Each row comes from the steps of one path. Every step used is in the known rows, and no mark comes twice. Write the path behind each row, first mark first.
In the rows, 100 means zero.
Known rows:
lezul zemu fofef lugaror: [94,126,119,86,93,79,128,108,141,122,122,91,91,71,123,84,101,114,93,108,75,106,113,85,137,118,104,97,96,117,132,95,116,98,104,102,102,87,98,111,96,114,97,100]
rezaf kige: [104,103,106,109,106,130,110,99,100,107,78,96,104,86,104,127,105,92,126,98,91,83,97,108,82,121,101,118,79,92,108,101,87,118,88,88,80,118,104,131,108,83,95,116]
zanageb rezaf kige tubus: [123,108,110,103,106,152,101,97,53,96,94,105,130,94,119,122,67,75,152,90,85,90,101,83,91,120,96,139,68,109,109,113,82,133,52,103,68,127,125,119,104,95,102,130]
zipig zemu: [101,106,105,104,108,100,110,105,102,110,105,97,93,77,101,96,116,118,99,116,110,98,81,114,87,78,108,111,84,68,107,81,107,101,89,86,77,98,94,117,105,69,88,99]
nasef zemu zipig: [99,76,93,79,107,100,88,104,114,121,89,135,78,76,98,106,98,105,105,90,85,104,110,94,90,129,94,80,110,136,94,124,98,106,96,84,86,125,85,119,122,109,115,130]
lezul zemu: [78,104,110,94,111,96,102,101,98,126,113,96,109,83,95,92,116,94,103,106,96,96,114,86,109,109,107,104,90,96,112,103,106,95,105,98,106,94,113,109,110,83,108,108]
posal libote: [100,104,105,96,113,92,106,119,92,97,99,80,90,100,99,117,80,108,105,100,113,102,93,107,95,104,79,107,75,107,88,100,97,129,101,110,101,96,91,100,99,121,111,108]
fofef lugaror remalan libote nasef zemu: [93,89,115,69,77,100,85,93,124,97,95,102,118,140,72,84,83,75,79,76,104,92,96,119,120,109,68,97,113,128,97,135,99,69,112,101,131,112,73,73,106,117,98,79]
fofef lugaror remalan libote posal: [93,125,124,75,97,109,116,93,94,60,106,100,120,124,101,97,101,104,75,90,137,101,96,125,114,112,96,126,124,101,101,126,94,115,105,87,97,94,93,84,115,103,100,89]
libote posal: [105,92,83,108,114,125,112,101,91,65,115,121,98,80,101,118,118,102,93,91,122,104,106,104,84,119,119,111,107,74,101,116,64,116,91,98,82,90,114,115,113,88,119,115]
tubus kige: [115,81,80,105,118,122,118,84,98,117,83,95,101,76,93,129,86,103,102,79,110,83,101,107,104,103,102,114,100,83,116,91,82,115,79,93,106,72,103,90,100,93,115,121]
zanageb libote lezul: [105,99,82,122,116,94,113,105,64,78,90,104,118,81,127,108,86,102,131,100,105,93,102,96,94,90,124,93,129,111,76,123,86,127,109,109,99,87,110,118,62,107,88,89]
zipig zemu remalan lugaror: [108,96,97,127,90,65,88,91,97,88,82,85,105,107,95,99,130,114,88,141,100,69,63,100,89,74,99,113,68,41,117,56,106,85,95,122,87,109,90,101,94,57,82,76]
remalan zemu: [112,115,101,118,107,100,112,94,101,102,94,90,84,81,105,106,122,128,98,105,106,100,84,101,106,86,111,108,95,87,104,76,109,98,94,96,68,104,121,118,79,93,95,106]
zanageb rezaf: [116,87,101,111,108,110,99,92,67,99,86,112,106,88,106,86,84,99,102,89,94,99,105,90,95,100,104,92,77,117,103,107,74,118,82,111,82,100,125,97,115,127,130,121]
libote lezul zemu nasef: [78,106,111,100,117,84,102,133,104,126,127,122,109,50,114,101,117,80,134,95,94,118,143,82,113,90,148,75,104,108,105,116,103,112,106,88,110,69,120,128,89,94,90,79]
posal libote nasef: [111,88,101,99,102,112,97,136,110,88,121,88,92,109,88,123,90,91,104,82,98,106,101,103,80,88,82,99,65,102,95,103,84,108,105,121,129,86,89,92,83,123,105,94]
rezaf zanageb tilir: [113,90,106,116,108,112,91,94,50,107,62,103,102,74,108,135,86,140,101,89,92,100,93,100,67,150,118,106,97,89,93,99,108,114,98,69,95,117,143,90,124,114,113,119]
fofef lugaror: [100,96,128,104,98,92,118,103,123,100,89,89,114,99,103,100,98,113,82,96,101,88,81,119,128,105,98,97,96,96,110,118,94,99,91,98,82,106,105,103,107,114,92,97]
sanu remalan zemu nasef: [121,114,99,95,93,125,117,93,113,118,90,96,78,76,95,100,153,131,95,71,87,139,123,86,104,71,125,85,100,76,87,67,151,97,93,73,65,89,134,128,69,110,95,113]
fofef lugaror remalan libote lezul zemu: [66,146,139,87,104,64,117,111,94,115,113,93,133,121,102,83,87,77,104,117,111,87,97,115,143,90,115,112,125,125,99,111,123,98,133,92,118,81,97,85,95,100,73,62]
lezul libote: [118,87,114,114,105,109,102,94,98,72,81,80,80,95,98,89,80,107,108,95,105,110,97,99,100,85,112,106,109,111,97,104,80,104,92,109,82,99,83,100,103,98,104,126]
sanu remalan libote nasef zemu: [112,75,78,79,76,157,89,87,99,140,93,111,103,150,38,98,106,64,85,68,83,119,106,105,92,97,95,74,120,99,54,107,125,65,111,103,124,87,97,98,85,128,111,120]
zemu remalan: [88,81,92,126,104,91,97,90,76,92,95,84,111,111,93,98,110,97,85,124,113,81,80,102,84,100,96,98,94,72,100,109,70,97,96,108,77,119,115,89,120,82,104,101]
posal libote lezul zemu zipig: [89,139,117,86,127,73,113,156,96,124,135,109,78,75,113,119,90,89,137,112,88,110,115,88,93,93,121,99,98,134,86,107,116,136,134,97,119,70,84,117,84,115,91,92]
posal libote lezul: [97,117,99,121,122,79,116,137,83,94,103,95,90,93,106,132,68,94,122,110,114,98,85,115,92,91,110,96,97,105,74,106,83,135,113,114,107,81,94,107,84,125,98,87]
lugaror fofef: [88,85,103,100,118,120,88,89,82,102,100,109,104,101,117,96,87,115,102,78,121,110,76,109,85,89,99,108,103,94,84,106,104,117,80,72,93,107,107,96,115,104,95,123]
fofef lugaror remalan libote: [82,119,139,82,95,87,108,91,97,97,81,81,127,126,106,87,87,109,78,94,120,92,93,124,127,95,81,114,108,119,103,107,117,106,104,79,96,112,87,79,116,115,90,90]
rezaf kige tubus: [100,105,107,103,110,146,103,103,81,98,92,96,129,88,110,146,86,87,143,101,98,91,96,96,90,123,94,141,84,87,103,103,94,122,59,83,69,131,109,133,100,68,80,124]
zipig zemu remalan: [95,96,94,120,103,85,106,90,85,90,112,83,95,104,90,85,125,105,90,139,114,84,65,114,77,73,98,112,86,46,105,87,92,95,97,103,69,107,99,99,113,53,86,88]
libote lezul zemu: [77,119,101,117,121,81,112,117,93,119,120,114,109,79,101,106,104,84,120,122,94,89,107,96,108,96,141,96,113,98,98,109,91,99,118,103,106,79,118,120,93,88,97,87]
nasef zemu remalan libote: [92,68,87,104,99,93,78,82,66,120,85,88,116,149,66,86,86,68,88,120,117,95,76,109,96,116,76,88,118,100,68,128,93,91,108,112,101,116,94,89,115,97,107,108]
zipig zemu fofef: [116,124,90,103,105,96,115,101,120,105,112,107,73,56,126,98,113,138,101,112,100,120,101,99,85,87,106,97,84,85,118,57,117,111,85,86,75,96,91,119,102,84,96,108]
zemu nasef: [100,75,110,93,109,110,90,115,108,101,96,112,104,56,115,103,117,111,107,72,102,126,136,89,103,99,109,78,87,103,103,109,99,119,77,79,87,100,110,117,111,101,101,111]
lugaror remalan zemu fofef: [106,146,82,108,99,79,111,75,111,80,91,102,68,66,141,97,119,153,94,105,104,111,119,85,100,98,99,110,96,109,126,44,122,113,89,84,72,123,109,100,95,90,108,104]
rezaf zanageb: [103,89,115,107,99,121,102,101,75,103,70,82,96,82,104,136,86,125,114,104,108,88,101,104,104,124,112,97,85,95,99,110,98,95,95,75,93,108,128,111,131,104,116,115]
fofef lugaror remalan: [79,113,127,90,93,76,115,84,116,76,83,88,114,98,112,94,98,123,77,96,111,80,95,118,122,107,87,114,98,109,121,111,92,96,95,85,81,129,94,84,128,99,99,86]
libote nasef: [105,75,93,111,103,126,96,113,110,94,112,109,104,90,91,114,113,93,93,83,94,99,106,95,83,88,103,92,84,85,105,106,78,85,92,104,107,95,113,95,96,100,104,101]
zipig zemu fofef lugaror: [119,132,119,95,88,85,133,110,147,103,109,93,77,66,128,90,101,141,89,114,89,114,81,115,112,87,102,104,87,89,127,71,121,102,87,91,73,92,83,119,93,100,81,88]

Which path is each row?
[86,108,93,92,111,111,99,97,58,97,144,87,121,142,76,83,123,62,90,129,126,107,97,89,98,106,107,123,120,68,89,125,93,95,121,117,110,68,114,91,105,70,103,96]
lezul zemu remalan libote posal
[91,117,91,91,107,91,112,98,112,123,123,103,89,62,122,92,113,110,108,109,80,114,130,73,108,118,110,96,93,114,123,78,115,103,97,99,104,91,110,114,102,100,113,116]
lezul zemu fofef
[121,84,101,81,77,118,99,112,144,124,107,108,91,117,91,92,73,87,89,77,76,121,103,109,124,113,82,70,110,130,96,113,111,77,100,114,127,86,81,96,79,145,97,99]
remalan libote nasef zemu fofef lugaror
[83,123,116,109,120,97,106,121,74,142,117,102,121,111,92,96,96,66,124,120,107,103,104,105,118,87,133,95,123,109,76,105,119,105,125,99,117,64,111,112,84,99,84,91]
remalan libote lezul zemu
[111,78,108,98,99,139,85,120,91,114,111,100,117,121,81,104,102,81,99,78,105,113,106,108,90,75,97,89,93,94,89,102,102,92,102,97,115,82,105,90,90,115,91,103]
remalan libote nasef
[89,77,89,77,89,115,70,85,98,99,94,116,115,130,69,93,93,71,95,79,108,99,119,107,90,108,72,93,111,122,86,116,97,79,108,96,133,114,80,81,111,103,114,97]
lugaror remalan libote nasef zemu
[72,151,96,96,108,73,108,98,81,115,119,114,103,93,128,92,88,95,122,119,107,117,136,87,113,96,121,101,124,134,99,74,129,117,121,83,124,86,98,93,98,99,98,90]
lugaror remalan libote lezul zemu fofef
[124,96,97,78,82,89,111,129,162,97,117,99,63,101,95,107,60,99,89,79,69,113,93,102,113,122,66,82,86,133,107,116,89,99,106,135,136,90,67,96,77,156,111,88]
posal libote nasef zemu fofef lugaror
[127,137,117,110,92,86,136,104,145,101,97,86,67,70,133,97,109,153,85,107,82,111,84,104,134,92,105,100,97,109,126,67,122,101,93,98,64,100,110,119,66,123,88,97]
remalan zemu fofef lugaror
[102,86,64,99,98,95,98,84,120,112,88,121,72,69,111,101,85,112,100,96,87,112,115,89,100,142,92,77,110,129,102,97,89,105,87,102,91,118,93,117,112,116,129,124]
nasef zemu fofef
[101,74,66,101,102,119,84,81,67,88,111,106,107,143,60,97,98,63,87,115,131,101,80,110,85,129,93,102,138,84,67,141,70,98,109,117,101,95,103,96,115,90,120,107]
nasef zemu remalan libote posal
[100,41,71,114,87,100,48,85,105,85,85,114,107,144,81,97,99,82,88,84,88,77,68,90,78,92,82,94,91,76,89,100,83,67,86,130,138,113,91,74,92,97,99,88]
libote nasef zemu remalan lugaror fofef
[73,157,110,98,97,49,133,101,130,95,120,109,99,69,138,91,93,114,105,119,88,93,122,96,132,112,122,103,117,128,130,92,105,103,119,94,109,96,98,100,102,102,92,69]
libote lezul zemu fofef lugaror remalan
[108,97,114,85,106,101,97,119,119,109,112,108,92,48,111,92,133,121,111,93,106,127,118,98,93,73,111,90,77,78,110,87,121,113,80,74,81,92,98,125,106,82,80,94]
zipig zemu nasef
[109,59,90,89,91,130,75,106,102,123,106,113,110,129,63,100,89,65,98,81,97,107,103,107,97,101,85,78,110,114,75,124,97,79,106,108,129,91,89,99,93,116,107,105]
remalan libote nasef zemu
[115,79,93,66,99,109,83,141,131,108,118,118,65,95,85,120,86,84,111,70,78,112,112,94,73,112,75,85,83,141,85,124,95,108,110,110,128,98,65,103,89,132,116,106]
posal libote nasef zemu zipig
[97,51,67,115,91,101,77,91,106,94,108,107,99,120,62,91,108,64,86,110,91,79,85,96,77,113,84,83,98,81,96,134,55,64,101,130,114,119,103,85,110,88,113,91]
libote nasef zemu remalan
[123,101,109,111,102,135,103,88,73,104,76,108,100,86,109,102,88,84,133,87,78,84,100,94,86,114,98,114,57,112,116,107,76,131,83,107,83,108,125,119,111,109,115,123]
zanageb rezaf kige
[101,146,135,80,94,74,120,101,134,85,93,97,78,83,129,94,130,152,84,95,98,94,94,109,120,88,94,119,101,125,128,88,128,105,107,68,62,125,93,103,92,98,82,92]
fofef lugaror remalan zemu zipig
[75,93,103,106,103,74,68,85,80,106,98,86,120,131,103,81,113,94,99,113,98,79,78,78,101,85,94,122,87,68,105,82,117,90,101,116,127,106,110,82,99,79,91,93]
lezul zemu remalan lugaror fofef
[128,88,92,107,111,127,113,96,98,36,110,97,75,91,97,99,90,106,103,88,120,117,103,98,92,100,127,119,124,88,98,117,56,114,93,113,82,80,90,105,103,89,114,124]
lezul libote posal
[88,115,90,81,78,67,112,74,144,88,79,110,85,78,120,89,78,124,82,97,91,95,108,102,124,145,75,92,112,141,121,110,94,97,93,95,94,138,77,93,130,114,120,101]
nasef zemu fofef lugaror remalan
[92,129,110,91,87,72,119,86,130,74,87,98,90,77,138,94,88,139,83,98,95,97,110,104,120,117,88,100,97,123,133,84,102,110,89,85,84,125,93,88,121,113,105,100]
zemu fofef lugaror remalan
[112,100,89,110,84,111,102,83,99,111,54,101,105,111,82,121,128,122,83,85,76,88,108,90,106,92,113,91,86,75,93,53,124,90,92,102,90,106,109,108,90,115,113,118]
sanu remalan lugaror
[88,88,105,97,96,111,84,111,81,126,140,77,127,146,65,77,124,52,95,117,99,100,104,87,95,76,92,104,95,75,96,111,107,67,122,121,134,75,112,77,86,84,89,88]
lezul zemu remalan libote nasef
[92,57,77,113,95,79,54,69,85,98,67,108,109,137,92,91,85,97,92,99,104,73,62,95,92,111,76,101,102,86,82,95,95,89,88,115,115,126,94,85,107,95,107,100]
nasef zemu remalan lugaror fofef
[101,106,109,108,102,97,95,98,64,117,110,72,111,138,83,77,114,95,89,142,125,102,64,119,83,62,89,109,98,58,85,85,121,96,107,97,83,94,92,95,102,66,73,92]
zipig zemu remalan libote
[87,81,80,129,104,86,87,98,65,117,91,104,111,144,71,100,75,55,104,132,119,86,72,122,97,104,107,80,139,105,56,128,80,92,119,117,103,103,100,100,100,98,100,88]
nasef zemu remalan libote lezul
[100,149,110,83,82,65,127,85,140,80,105,97,79,69,136,80,107,150,83,114,102,102,93,112,112,91,90,117,88,94,139,65,124,101,91,76,78,116,74,99,115,86,86,81]
zipig zemu fofef lugaror remalan
[71,108,88,133,113,67,107,109,73,109,123,96,113,104,94,91,109,66,112,148,105,77,89,95,96,95,132,98,112,77,96,112,76,90,124,120,103,87,123,101,99,69,94,75]
libote lezul zemu remalan
[142,69,61,81,73,127,94,90,101,84,85,100,74,73,118,124,70,118,135,79,66,108,131,68,90,138,87,81,106,129,96,123,102,87,105,111,139,96,106,109,78,125,122,107]
rezaf zanageb libote nasef zemu fofef
[94,107,131,79,85,109,98,103,114,91,104,86,129,135,93,91,95,92,78,78,114,98,100,120,116,81,80,106,95,113,105,112,110,81,111,92,121,97,87,68,99,114,82,79]
fofef lugaror remalan libote nasef
[75,106,96,135,116,64,72,100,72,101,105,106,122,124,111,94,100,81,116,124,99,74,72,89,99,74,127,107,107,68,92,85,106,93,113,115,129,89,117,86,84,83,81,71]
libote lezul zemu remalan lugaror fofef
[133,63,99,82,91,124,81,115,136,80,105,122,53,91,84,89,83,92,116,71,68,122,117,86,80,94,102,85,115,141,97,125,78,83,105,109,109,100,57,104,95,109,107,128]
lezul libote nasef zemu zipig
[95,118,109,93,104,81,94,95,113,86,89,102,87,59,126,96,138,134,106,81,115,118,132,86,107,85,103,106,87,105,118,79,122,113,88,69,78,119,118,107,101,84,100,92]
lugaror remalan zemu nasef
[109,118,115,78,76,104,106,104,126,89,111,98,103,114,120,91,92,113,82,82,94,120,117,106,114,90,80,99,96,127,118,84,115,96,102,93,121,96,80,69,94,129,88,87]
zemu fofef lugaror remalan libote nasef
[96,129,101,107,105,80,109,78,94,81,88,92,90,88,116,98,126,134,93,105,114,89,100,102,98,91,96,124,97,98,113,69,110,101,97,79,73,126,114,98,98,79,103,96]
lugaror remalan zemu
[105,108,98,91,93,142,109,85,71,133,81,87,111,139,69,98,109,97,86,86,104,122,101,109,101,83,105,91,114,89,58,81,143,100,105,81,85,92,112,99,96,124,103,131]
sanu remalan libote
[82,109,94,139,106,49,90,107,83,101,96,98,123,107,94,105,120,80,106,142,85,56,92,85,113,91,131,96,97,74,109,81,88,84,119,136,119,88,116,100,84,77,91,60]
libote lezul zemu remalan lugaror
[101,93,70,77,82,112,76,84,112,100,100,125,89,108,96,93,87,92,96,80,94,120,133,92,87,114,75,85,110,136,97,88,105,92,103,98,131,110,78,80,107,116,118,110]
lugaror remalan libote nasef zemu fofef
[92,94,105,88,96,118,82,99,88,90,105,104,123,125,90,99,108,87,91,83,113,108,118,107,86,84,82,102,98,107,100,93,104,90,102,85,124,103,96,70,108,97,97,97]
lugaror remalan libote nasef
[103,94,86,107,110,126,100,94,54,74,119,93,116,141,81,100,110,80,82,118,139,108,86,109,80,104,101,112,119,65,79,120,75,108,106,109,88,85,112,90,106,80,102,107]
zemu remalan libote posal
[129,44,84,122,74,88,61,88,120,58,76,90,82,136,63,88,90,78,94,103,72,78,86,82,96,92,90,90,99,89,106,94,59,60,103,162,130,105,68,82,84,90,105,90]
lezul libote nasef zemu remalan lugaror
